Each row comes from the steps of one path. Every step used is in the known rows, and no mark comes twice. Write the path behind each row, first mark first.
(in the rows, 128 means zero)
Known rows
venu revog lumego: [171 124 167 135 149 139 171 193 135  77 158 119 167 130 140 107 155 139
 150  49 133 103 139 160 106 178 118]
lubos lepi rufo: [130 125  85  64 126  55  52  82 134 119 133 186  87 140 126 126 165 112
 122 192 148 125 142  96 145 136 122]
fadil mugi: [125 161 125  82 132 145 128  94  98 170 100 106 108 132 119 158 144 199
 116 140 176 155 122  83 107 117 145]
venu revog lumego lubos: [155 118 184 150 133 150 176 192 141  76 156 112 150 121 135 107 139 122
 148  38 112 108 141 159 116 161 143]
lumego lubos lepi fadil: [ 99 120 115 138 103 108  82 101 135 120 129 140  94 119 131 111 108 102
 122 161  90 122 111 136 155  94 162]
lepi fadil mugi dezo: [138 177  74 141 151 128 132  28 115 173  88 100 163 133 106  91 122 181
 163 165 159 115 130 114 139 128 114]
lumego lubos lepi fadil mugi: [ 98 133 113 128 100 113  90  85 136 132 116 127  93 121 122 120 115 111
 121 159  99 128 112 118 157  93 177]
revog lumego lubos: [110 121 160 154 125 179 171 142 152 144 176  89  79 117 154 152 101 117
 108  63  97 135 133 164  96 138 151]
lumego lubos lepi revog venu: [ 99  98 123 130  79  92  85 170 106  78 131 144 107 110 118 126 103 100
 121 153 118 126 124 129 145 118 139]
fogim mugi: [136 143 144 180 102 118 113 109 104 161 120 155 105 156 173 113 172 166
 139 159 117 180 129 115 147  88  85]
lubos lepi fadil: [129 137  59 109 130  67  60  87 135 116 135 156 132 139 135  98 144 113
 134 200 126 105 101 139 150 129 116]
revog zivu: [ 99 126 178 130 120 123 115 152  63  98 168 128 150 125 138 159 147 161
 123 134 122 119  90 119 115 119  88]
lepi fadil mugi: [150 179  80 145 134 129 117  55  99 166  99 119 137 119 109 110 127 195
 158 157 154 107 121 125 144 133 134]
lepi fadil mugi dezo venu revog: [143 177 102 156 161 134 151  62 127 161  81 111 190 134  94  80 127 163
 173 143 147 107 149 109 147 136 121]
dezo mugi revog: [129  90 113 136 131 179 145 129 109 139  58 164 109 178 122 211 103 139
  76 146 137 181 114  95 127  83 120]
fogim lumego: [100 144 188 170 160 142 104 105 137 157 169 127 117 107 152  82 118 137
 149 141 156  96 136 144 136 137  88]
lumego lubos: [ 96 104 163 137 111 153 115 134 111 132 135 131  80 114 143 138  99 143
 112 124 106 148 128 135 125  89 147]
revog venu: [131 117 142 128 129 117 117 174  78  43 132 140 125  94 136 140 153 155
 136 110 155 137 147 128 114 194  80]
fogim lepi: [167 114 128  97 118 143  64 159 137 161 179 161 140  65 161 130 133 160
 113 176 125 172 113 131 103 118 102]
revog venu rufo: [157 153 114 122 123 124 140 180  89  61 138 133 129 134 129 130 156 140
 139 131 163 153 163 142 102 228  80]
fogim venu revog lumego lubos: [170 114 196 140 188 144 192 193 134 119 143 120 135  87 123 148 139 128
 163   4  93  93 135 182 104 172 134]
fadil mugi dezo venu revog lumego lubos: [100 156 167 115 158 170 199  96 159 174  85  74 159 147 101 130 124 134
 128  98 144 157 161  71 110 118 146]
lumego lubos lepi: [ 87 104 139 110 102 112  85 126 137 116 136 139  80 126 141 133 115  98
 103 154  97 145 111 124 138  87 161]
lubos lepi: [113 118  91  69 130  72  64 124 135 110 143 156 113 149 149 128 151 109
 104 190 136 135 101 123 125 118 113]
fadil mugi revog lumego: [137 155 120  87 103 171 171 113 130 155  95  87 111 149 125 172 140 154
  91 102 151 161 126 101 101 115 166]
lepi rufo: [149 130 122 100 135 104  88  80 102 142 125 188  73 120 117 132 148 178
 143 151 168 127 183 100 134 144 107]
fadil mugi dezo venu revog zivu: [101 160 169 102 160 149 179 100 126 158  82  89 188 152  96 134 145 152
 133 124 157 150 143  56 114 115 122]
mugi revog lumego: [143 113 122 116  99 167 166 164 147 114 137 117 116 157 159 153 123 108
  82  90 116 149 131 162  95 117 128]
mugi fadil: [132  64  55  88 156 113 136 136  98 198 169 137 142 155 157 131 145 150
 119 196 178 143  95 122 130  87  90]

Which path is each row?
[ 82 132 180 179 121 118  87 118 147 141 163 129 112 102 133  73  94  92
 146 154 132  87 131 140 162 118 121]
fogim lumego lubos lepi revog
[105 115 166 128 191 140 175 140 160 134 106 127 209 162 123  85 119 109
 141 128 136 145 173 105 112 118  67]
mugi dezo venu revog
[126 101 100 164 121 181 157 109 147 138  72 141 103 174 118 204  96  92
  79 123 103 161 111 112 141  94 153]
dezo mugi revog lumego lubos lepi fadil
[155 172  74 140 112 138 126  67 106 154  83 121 141 132 108 112 128 176
 141 152 145 118 123 127 144 118 142]
lepi fadil mugi revog
[139 110 111 168  90 131 143 207  93 127 161 119 135 114 117 130  68 146
 138 111 152 102 139 176 105 146 102]
lepi revog lumego lubos
[ 98 100 119 123  84  96  82 157 113 109 135 147 103 122 123 124  94 105
 115 166 115 128 116 133 142  92 145]
lumego lubos lepi revog
[147 122 196 133 130 110 138 198  79  45 150 141 199 125 124 111 171 154
 157  87 130  98 111 125 130 147  99]
venu revog zivu
[125  63  70 128 172 158 151 111  98 204 100 156 123 176 126 204 117 152
 100 186 169 168  92  81 140  81 103]
dezo mugi fadil
[122 150 119  85  89 160 159 107 147 148  94  86 100 151 122 170 138 123
  84 109 133 161 119  95 112 102 190]
fadil mugi revog lumego lubos lepi
[131 114  67 102 105  68  87 173 125 106 160 141 140 142 129 124 119 101
 121 174 152 105 112 149 118 148 100]
lubos lepi revog lumego
[175 124 168 145 184 122 174 169 146 115 140 123 144  90 116 131 141 109
 170  23  84  76 128 186 122 178 141]
fogim venu revog lumego lubos lepi fadil
[134 159  57 102 112  91  97  75 155 127 116 123 132 148 125 118 149 100
 119 171 125 113 105 127 144 130 152]
lubos lepi fadil mugi revog lumego
[112 145 127 146 119 154 155 102 169 147 158  82  87 122 136 142 115  99
 117  88  96 121 122 150 118 139 176]
revog lumego lubos lepi fadil mugi
[114 117 109 128  76  96  98 172 112  87 134 142 108 128 115 121 104  93
 123 162 121 134 133 135 139 134 137]
lumego lubos lepi revog venu rufo
[ 92 113 168 134 179 138 183 136 189 130 117 109 193 162 124  89 114  67
 132 112 110 141 171 109 118 120  96]
mugi dezo venu revog lumego lubos lepi
[ 84 131 184 189 118 114  91 131 140 109 160 126 115  89 127  75 102  87
 152 142 134  83 140 138 165 143 116]
fogim lumego lubos lepi revog venu
[182 150 104 141  90 167 102 110 162 178 150 123 144  61 133 120 120 142
 125 148  98 154 118 133 130 118 160]
fogim lepi fadil mugi revog lumego lubos
[106 128 113 132  81 114 102 105 134  92 100 127 100 117 117 124 122  93
 116 143  94 132 120 117 162 105 179]
lumego lubos lepi fadil mugi revog venu
[180 118 183 129 198 137 188 193 128 121 146 122 145  93 126 147 147 137
 164  13 108  89 134 183  97 183 116]
fogim venu revog lumego
[132 116 108 138  80 155 154 140 162 110 131 115 109 150 147 136 113  73
  87  99  86 138 126 163 124 106 160]
mugi revog lumego lubos lepi fadil
[174 117 180 123 182 117 170 167 146 115 138 137 122  89 113 144 151 108
 164  22  93  87 147 164 120 180 143]
fogim venu revog lumego lubos lepi rufo
[126 158  81 108 145  78 102  81 158 125  98 137 176 151 107  87 152  99
 145 180 128 109 123 103 157 131 131]
lubos lepi fadil mugi dezo venu revog
